In the rows, zero is written as 128.
Known rows, with every way that one mark hangs from another:
(fudode (fatud mebon) gufat): [ 96 114 124 167  93 111 172 165  83 140 130 135 141  69 144 140  96 116
 146 142 157 138 145  70 127 150 157 116 142 115 157 106  79 152  57 131
  83  89 178  68 107 121 134]
(fudode (gufat (zeze (rakofu kegu) siveb))): [119 100 108 148 118 106 100 151 105  98 115 130 135  81 139 152 108 125
 134 153 115 131 127  82 130 147 183 140 138 133 165  77  89 123 102 170
  87  90 169 103  75 114 122]
(rakofu kegu): [108 112  99 156 141  86 113 170 111 117 116 157 153  91 135 145 108 133
 125 156 149 155 144  82 137 158 146 127 109 108 143 119  98 125  90 158
 108 113 130  86  79 110 113]
(zanupe kegu): [133 106 106 135 130  94 129 180  89 109 127 141 179  86 131 128 112 113
 128 161 135 151 148  74 136 166 178 138 140 111 131 151  94 131  93  85
  95 105 141  50  78  97 117]
(zanupe tabibuf (zeze rakofu)): [123 121  88 130 121 157  99 167  99 124 110 153 170  94 139 116  77 112
 125 167 108 113 128  97 143 177 127 120 126 140 137 123  87 102  64 161
 133  92 168  44  83 127 134]
(metid (rakofu (zeze rugape)) (zanupe kegu)): [164 115  69 127 132 121 158 170 121 139 116 122 209  95 131 147 110 113
 122 151 117 117 138  71 120 197  97 123  88 143 112  95  96 143  59 106
  96  85 154  26  91  97 131]
(tabibuf (zanupe (zeze (rakofu kegu)))): [115 104 101 145 118 153 122 172 111  98  99 146 162  97 125 143 109 121
 125 181 151 143 137  82 124 158 162 100 121 161 118 122  94  97  63 166
 110  92 155  59  72 105 149]
(tabibuf zanupe): [131 107 124 149 121 108 131 164  98  89 107 133 165  86 113 144 125 105
 130 173 158 173 144  74 127 149 182 108 137 156 114 126  84 125  73 146
 119  89 152  59  74 115 140]
(sapi siveb (zanupe kegu zeze)): [135 100  64 108 113 120 180 226  99  73 100 135 186  97 129 123 109 151
  96 146 112 147 151  74 145 177 221 120 151 116 102 171  62 109  57 168
 144 105 148  14  73 106 138]
(zude gufat (rakofu zeze)): [166 125  78 134 118 161  97 125 114 149 122 134 177  88  99 141 106 104
 124 169 140 168 132  83 105 179 116  93 115 142 100 114 138 137 100 106
 125  96 119 108 108 107 147]
(zeze (rakofu kegu) rugape siveb): [154  90 113 120 125 163  44 151 142  75 123 138 158  86 134 144 105 110
 122 147 125 122 136  85 181 130 131 135  95 143  83  78 109  85 121 216
 105 117 166  63  93  98 132]
(zeze rakofu siveb): [139  97 101 119  98 154  35 144 107  94 114 133 159  87 130 142 107 113
 120 169 123 139 134  94 167 135 191 126 122 160 109  80 110 102  97 195
 124  99 178  41  74 100 128]
(zanupe kegu metid tabibuf): [117 122 133 155 138  91 158 200 105 134 142 139 175  88 151 108  71  75
 126 151 115 120 128  83 132 183 140 149 150 115 120 173  69 144 110  83
 122  94 139  78 100 104 131]
(zanupe kegu tabibuf zeze): [139 116  96 128 131 140 159 197  89 126 125 155 171  95 142 104  75 102
 131 157 104 114 134  85 137 184 125 136 146 113 132 189  72 119  75  95
 115 101 139  61  82 111 126]
(rakofu kegu metid (zeze rugape)): [183 119  67 172 154 127 181 181 135 140 134 160 165  86 129 152 108 133
 106 137 176 132 141  72 117 164 110 139  65  81 117 115 104 128 109 158
 114 103 103 132 128  80 137]
(zanupe tabibuf): [135 125 117 142 132  85 118 161  90 121 119 143 167  81 129 122  95  97
 132 153 123 152 139  87 146 163 139 134 139 125 137 125  77 139  82 142
 146  93 156  58  85 136 119]
(fudode fatud (gufat (zeze rakofu))): [ 89 113 110 163  99 105 130 144  91 113 123 128 136  71 144 141  94 124
 145 148 124 134 132  88 110 154 171 142 136 129 178  56 100 133  60 153
 107  83 195  66 105 121 119]
(zanupe kegu (metid rakofu) tabibuf): [112 121 110 157 129  80 159 202 106 162 139 135 188  91 152 116  64  81
 123 163 103 113 121  96 126 191 118 153 133 124 125 161  72 153  94  96
 114  90 148  70  93 108 138]
(zanupe kegu zeze): [132 102  90 130 123 149 141 194  88 107 124 150 172  96 133 119  97 122
 124 167 120 122 140  79 131 181 164 126 138 113 130 179  86 114  72  90
  81 108 132  63  80  93 122]
(mebon rugape): [151  90 137 162 141 106 110 146  93  60 115 138 134  76 125 119 122 146
 112 160 140 135 148  68 143 162 193 122 144 139 114 101  86 130  77 177
 124 115 155  81 102 124 103]
(kegu (zanupe (zeze rakofu rugape siveb))): [140  97 127 128 132 164  96 138 116 100 117 150 177  89  94 125 107  93
 114 165 114  95 143  87 168 156 135 117 105 142  95 143  83  95  60 147
 119  97 153  49  82  94 127]
(gufat (zeze siveb)): [127  98 114 117 128 124  95 143  89  94 128 126 134  80 126 151 120 113
 127 153 103 157 128  98 139 156 182 162 144 131 140  81  83 127  97 160
 115  97 164 116  85 114  95]
(zude gufat): [139 124  93 132 128  95 103 156  85 124 121 124 157  84 101 137 109 110
 128 152 143 192 141  75 126 135 165 105 117 129 126  97 104 134  88 143
 119 102 129  80 105 128 125]
(gufat (zeze (rakofu kegu metid) rugape)): [119 104 102 125 159 114 108 146 118 101 128 142 155  81 139 160 117 131
 118 147 123 138 128  96 126 164 140 165  99 108 147  47 105 106 105 167
 104  99 172 105 104 106 115]
(gufat (zeze rakofu rugape siveb)): [136  92 116 104 133 149  67 135 112  79 130 122 151  78 130 151 119 110
 126 149  99 136 126  97 152 153 155 163 125 139 119  49  96 100 109 178
 106  99 186  93  96 111 109]
(zude (rakofu (metid zanupe) zeze)): [172 117  93 145 126 155 126 126 122 124 118 153 186  91 120 151 116 121
 108 167 140 137 135  84 108 205 136 107 110 130 117 123 120 147  88 102
 139  84 136  89  99  83 144]
(tabibuf (zanupe kegu (zeze siveb))): [147  94 116 133 111 166 150 187  99  87 113 138 159  95 122 132 108 103
 128 174 137 143 138  75 132 152 178 113 145 155  98 169  78 109  76 132
 103  97 139  70  70  92 144]
(gufat (zeze rakofu rugape)): [118 102 110 115 147 123  81 137 110  90 126 127 164  77 131 150 122 118
 127 151 111 140 130  93 135 168 146 159 121 127 137  46 101 103  97 152
  99  97 187  81  98 120 112]
(gufat (zeze rugape)): [128 101 121 123 152 107 111 145 100  85 132 126 155  75 123 146 126 114
 131 142 110 151 134  88 133 171 145 161 131 114 136  77  81 122  96 136
  96 102 166 107 102 123 101]
(gufat (zeze rakofu siveb)): [116  98 102 109 124 141  66 135  99  99 122 127 143  82 134 154 115 119
 124 160 103 147 125 104 141 155 183 159 134 143 142  49 102 108  97 175
 118  93 185  91  82 109 104]
(zude (gufat zeze) rakofu): [130 117 102 116 134 134  85 111 104 129 124 131 156  85 106 151 111 109
 126 166 112 180 125  96 104 177 133 118 131 136 127  85 128 135 103 113
 123  99 142 126 100 119 128]
(zanupe kegu metid tabibuf (zeze rakofu)): [105 118 105 143 126 162 137 205 114 135 131 149 180 100 160 102  52  91
 119 166 100  80 116  94 129 195 128 135 138 129 120 168  79 107  89 102
 108  93 150  67  97  96 146]
(fudode (fatud (mebon rugape)) gufat): [109 104 138 176 102 117 178 159  85 121 129 134 125  66 147 132  98 129
 140 142 157 124 146  63 129 150 164 116 148 122 148  95  78 150  55 152
  89  96 180  79 115 123 128]
(sapi (zanupe kegu tabibuf)): [137 112 107 111 135  82 185 193  91 102 118 128 167  88 128 120  95 112
 117 161 136 163 144  76 148 156 172 128 144 130 117 136  69 135  82 130
 138 104 152  24  69 112 129]
(fatud mebon): [109 110 118 126 129 119 139 169  87 148 129 142 165  78 136 152 121 116
 127 157 164 157 146  74 148 164 151 119 137 112 131 117  75 137  80 117
  76  97 161  84  84 117 129]
(fudode (fatud (mebon rugape)) (gufat zeze)): [ 95 102 138 164 113 120 186 150  82 122 133 130 113  63 152 142 102 132
 141 138 140 125 137  73 117 157 162 139 154 118 165  67  76 147  59 148
  87  91 190 107 118 126 116]
(zeze rugape siveb): [183  89 137 124 120 147  78 153 115  59 133 124 155  77 111 133 118  92
 129 137 117 141 142  76 180 136 149 134 125 135  74 124  75 119 112 179
 106 116 150  80 102 111 120]
(zeze (rakofu kegu metid) rugape siveb): [168  92 108 129 131 156  71 155 140  81 128 146 155  86 136 151 105 117
 110 142 136 127 134  87 170 125 141 140  80 127  91  79 108  93 123 222
 118 113 159  78 105  85 141]

Rows:
[157 129  67 127 130 107 170 172 113 166 112 128 207  99 141 139  92 106
 124 154 107 118 133  79 116 201  89 127  99 146 131 100  91 152  54 109
 128  74 157  23  81 108 130]
(metid (rakofu zeze) (zanupe kegu tabibuf))
[145 122  63 137 120 114 135 155 113 147 105 123 197  96 126 155 111 123
 118 160 121 129 136  80 117 196 117 109  88 155 131  73  97 150  40 141
 116  77 160  31  83 110 126]
(metid (rakofu zeze) zanupe)
[136 111 129 147 143 155 169 212 119 112 146 143 176  93 147  95  60  76
 125 144  95  81 122  81 138 195  98 142 139 112  95 199  55 119 100  93
  95 105 131  94 117 103 140]
(zanupe kegu metid tabibuf (zeze rugape))
[115 111  85 175 115 121 123 184 126 152 131 133 168  93 136 143  84 108
 111 169 129 116 121  96 123 180 131 131 101 135 112 120  88 144  90 160
  99  97 133 110 102  98 134]
(zanupe (metid (rakofu kegu (zeze siveb))))
[133 120  90 133 152 121 121 124 115 146 127 151 143  90 117 166 104 126
 113 160 130 181 122  99  92 172 125 126 100 110 141  90 134 137 113 135
 133 102 121 159 108 100 135]
(zude (gufat zeze) (rakofu kegu metid))
[202 110  73 163 142 156 165 177 138 129 137 155 151  87 128 153 105 124
 106 133 165 129 137  76 134 148 118 143  69  93  98 118  98 126 120 187
 121 105 102 140 127  71 135]
(rakofu kegu metid (zeze rugape siveb))
[102 107 122 165 156 117 136 168 131 121 123 163 161  95 118 133  95 109
 115 157 136 106 140  83 145 170 113 123  96 110 116 155  80 112  76 142
 105 110 119 102  92  93 122]
(rakofu (kegu (zanupe metid (zeze rugape))))
[146 116 120 116 129 148 123 157 104  91 105 138 158  99 133 129  95 104
 126 140  98 125 134  76 150 173 136 106 129 152 121 120  65 127  58 158
 146  89 155  48  82 118 116]
(metid (zanupe tabibuf (zeze siveb)))
[160 123 103 128 135 127 109 120 109 124 118 140 169  92 104 154 108 113
 112 159 134 180 132  82 105 170 144  89 105 134 118 108 127 149  93 118
 146  92 128  93 107 102 147]
(zude gufat (rakofu (metid zanupe)))
[ 84 112 124 156 105 114 181 155  81 141 135 130 128  67 150 150  99 119
 148 139 140 138 136  80 116 158 153 140 148 111 175  78  78 149  60 129
  80  84 189  98 110 123 121]
(fudode (fatud mebon) (gufat zeze))
[199 105  91 139 116 172 113 160 119 105 133 126 170  79 111 131 115  97
 125 142 139 129 141  71 151 159 130 131 113 132  79 115  91 122 105 154
 108 101 131  95 114  99 126]
(rakofu (zeze rugape siveb))
[128 102 103 109 132 136  89 134 101  97 120 131 144  85 138 164 116 124
 114 153 107 147 123 100 132 154 187 157 120 138 147  43 100 115  94 177
 130  85 182  91  89  98 109]
(gufat (zeze (rakofu (metid zanupe)) siveb))
[152 113  99 137 141 115 165 175  94 100 118 151 168  95 132 145 109 132
 106 149 137 141 140  73 118 171 182 119 106 108 143 133  83 139  68 118
 128  89 137  61  97  85 129]
(rakofu (metid (zanupe kegu zeze)))
[106 100  90 162 105 170 111 193 120 132 127 141 148 102 138 135  69 114
 108 173 100  95 113 105 135 179 136 120 108 142 108 152  72 125  73 184
  88 106 132 115  95  95 135]
(zanupe (metid (rakofu kegu)) (zeze siveb))
[133 122  85 135 125 150 118 170  98 129 112 159 167  94 139 121  76 118
 116 164 115 114 127  99 136 173 133 124 115 128 143 125  86 108  67 166
 143  88 163  53  91 119 140]
(zanupe tabibuf (zeze (rakofu metid)))
[182 106  82 152 133 165 128 171 141 121 131 143 156  88 126 141 106 113
 124 138 149 124 140  72 149 156 102 135  91 116  87 115  99 114 115 177
 103 113 113 121 109  90 123]
(rakofu kegu (zeze rugape siveb))
[134 123 115 124 138 130 133 159 102  96 103 141 167  99 133 129  96 112
 127 144 105 127 137  73 138 184 131 104 126 143 134 116  69 129  49 139
 140  86 156  39  84 123 117]
(metid (zanupe tabibuf zeze))
[108 104 111 164 112 145 145 187 110 111 111 132 167  96 121 139  96 104
 119 186 135 131 125  88 112 176 157 102 124 165 107 146  71 125  57 153
  98  87 148  81  85 107 155]
(tabibuf (zanupe (metid rakofu) zeze))
[140 111 132 135 134 140 129 146 100 126 117 156 165  90  97 115  92  81
 119 162 104 104 140  92 164 163 129 124 125 136 112 171  65 117  55 139
 151  89 142  63  77 107 120]
(kegu (zanupe tabibuf (zeze siveb)))
[128 112 126 152 114 172 122 188 109 112 131 141 144  95 138 108  59  82
 119 155  92  96 113  98 148 176 135 127 143 142 102 171  51 126  86 166
 130  96 138 110 105 113 132]
(zanupe metid tabibuf (zeze siveb))
[112 122  80 119 143 105  95 145  97 134 120 126 148  86 118 152 106 122
 127 153 130 183 130  88 113 142 153 129 107 128 148  47 119 114  95 159
 116  98 147 103 104 123 117]
(zude (gufat (zeze (rakofu kegu))))
[158 122  97 136 128 124 103 124 103 133 124 144 166  87 101 150 106 112
 112 166 140 184 132  90 106 164 147  98 110 125 119 120 131 147 102 121
 140  99 124 107 109 104 150]
(zude gufat (rakofu metid))
[126 123  82 119 140 106 103 143  89 131 124 123 150  83 113 154 109 120
 121 152 133 185 129  90 109 140 167 130 108 126 148  46 115 122  93 154
 124  92 150 101 111 121 122]
(zude (gufat (zeze (rakofu metid))))
[117  97 111 141 129 181 122 201 127  96 139 139 184  96 146 113  77 103
 115 163 113  79 125  82 134 189 136 128 121 125  94 161  86  94  97 101
  61 108 146  69 111  81 147]
(zanupe kegu metid (zeze rakofu rugape))
[109 107 123 162  93 113 142 147  86 100 130 125 119  70 137 139  94 114
 146 140 114 139 132  86 121 145 178 145 147 128 164  80  85 144  68 161
 111  89 180  92 108 118 110]
(fudode fatud (gufat (zeze siveb)))
[140  94 141 153 115 176 134 182 121  68 121 128 153  92 116 131 101  88
 123 166 132 127 127  78 136 157 159 105 134 165  74 156  62 111  83 165
 100  97 141  98  99 101 152]
(tabibuf (zanupe metid (zeze rugape siveb)))
[156 112  59 150 116 116 122 165 111 151 123 127 194  84 116 144 109 116
 121 167 129 130 135  90 127 181 105 129  91 134 116 100  98 140  68 148
  93  93 152  61  97 116 135]
(metid (rakofu (zeze rugape)))
[ 96 117 121 167 154 110 147 170 125 139 120 168 158  96 124 128  83 104
 116 159 129 107 136  90 142 174 111 126 104 112 129 157  76 118  73 142
 126 102 121  98  85 101 121]
(rakofu (kegu (zanupe metid tabibuf zeze)))
[115 104 119 159 119 106 161 193 109 118 121 127 179  92 129 140 103  93
 123 181 143 145 131  81 112 169 166 121 133 155 106 150  81 136  81 114
  97  87 148  66  80  96 153]
(tabibuf (zanupe kegu (metid rakofu)))
[138 113  73 112 115 113 172 213 100  81  94 137 178  95 127 119  98 139
  99 141 103 148 144  83 153 175 194 118 149 125 106 153  50 114  51 207
 181  97 158  20  79 133 139]
(sapi siveb (zanupe tabibuf zeze))
[152 112 107 129 112 167 114 172  93 107 119 148 146  92 129 113  78 100
 127 154  95 119 128  95 158 162 132 126 142 138 117 157  64 118  75 174
 139  99 146  82  85 123 123]
(zanupe tabibuf (zeze siveb))
[ 97 108 133 153 112 120 180 155  91 126 141 126 132  63 147 146 101 112
 150 129 136 130 136  74 123 158 134 142 142 107 159  76  74 144  69 132
  72  89 189 100 120 125 125]
(fudode (fatud mebon) (gufat (zeze rugape)))
[133 109 107 118 136 138 141 173 100  91 109 139 176 101 135 132 108 122
 124 150 115 127 143  64 131 186 157 106 127 134 131 133  81 124  56  98
 106  95 146  33  78  96 116]
(metid (zanupe kegu zeze))
[122 104 104 141 113 157 118 169 104  92 100 140 168  94 120 139 112 116
 125 183 147 144 137  82 125 158 173  97 128 166 115 123  91 100  60 159
 111  88 161  49  72 108 150]
(tabibuf (zanupe (zeze rakofu)))
[140  92  83 114 106 192  97 184 100 103 121 146 165  99 140 123  89 121
 120 172 111 107 133  89 149 163 172 129 131 138 113 151 100  92  85 130
  90 107 153  48  74  81 131]
(zanupe kegu (zeze rakofu siveb))
[120 101 125 159 129 165 118 187 119  85 135 135 164  91 126 118  87 102
 116 155 115  99 125  82 136 186 134 115 122 125  95 161  63 116  83 137
  78 109 134 104 121 106 136]
(zanupe metid (zeze rugape))
[138 103  77 110 118  80 172 217  99  73 103 128 190  91 128 130 119 143
  99 142 123 168 156  71 149 166 229 128 152 115 103 153  69 121  72 164
 155 102 154   7  72 109 134]
(sapi siveb (zanupe kegu))
[102 107 115 156  90 125 121 142  92 105 125 124 127  71 144 141  91 117
 144 145 114 132 130  90 121 143 178 144 138 137 166  59  97 130  69 171
 112  85 194  74 105 115 116]
(fudode fatud (gufat (zeze rakofu siveb)))
[118 122  85 114 137 109  89 141  89 129 122 119 152  83 113 149 109 117
 127 154 127 184 130  89 114 142 163 127 115 133 144  46 115 118  91 151
 117  95 154  93 105 126 118]
(zude (gufat (zeze rakofu)))
[114 116 124 134 132  88 168 188 103  98 120 122 157  88 126 122  85 104
 110 161 135 152 133  82 144 161 172 118 140 141 109 125  57 141  80 160
 145  99 152  52  87 120 135]
(sapi (zanupe metid tabibuf))
[128 109 107 121 143 152 103 155 125  78 102 141 173 100 135 141 109 128
 121 145 119 116 139  68 142 179 127 100 100 144 119  89  90 105  59 156
 108  98 161  32  88 107 123]
(metid (zanupe (zeze (rakofu kegu) rugape)))
[153 127  70 143 130 155 108 132 129 161 120 146 169  94 109 147 100 116
 122 165 147 164 132  84 103 177  97  96 101 131 106 111 143 131 107 121
 121 105 105 126 106 101 145]
(zude gufat (rakofu kegu zeze))
[131  97 134 152 128 158 166 199 117  83 125 133 173  94 125 125 100  89
 125 168 139 123 132  70 121 171 152 113 137 147  85 175  68 111  85 111
  83  98 136  85  96  91 155]
(tabibuf (zanupe kegu metid (zeze rugape)))
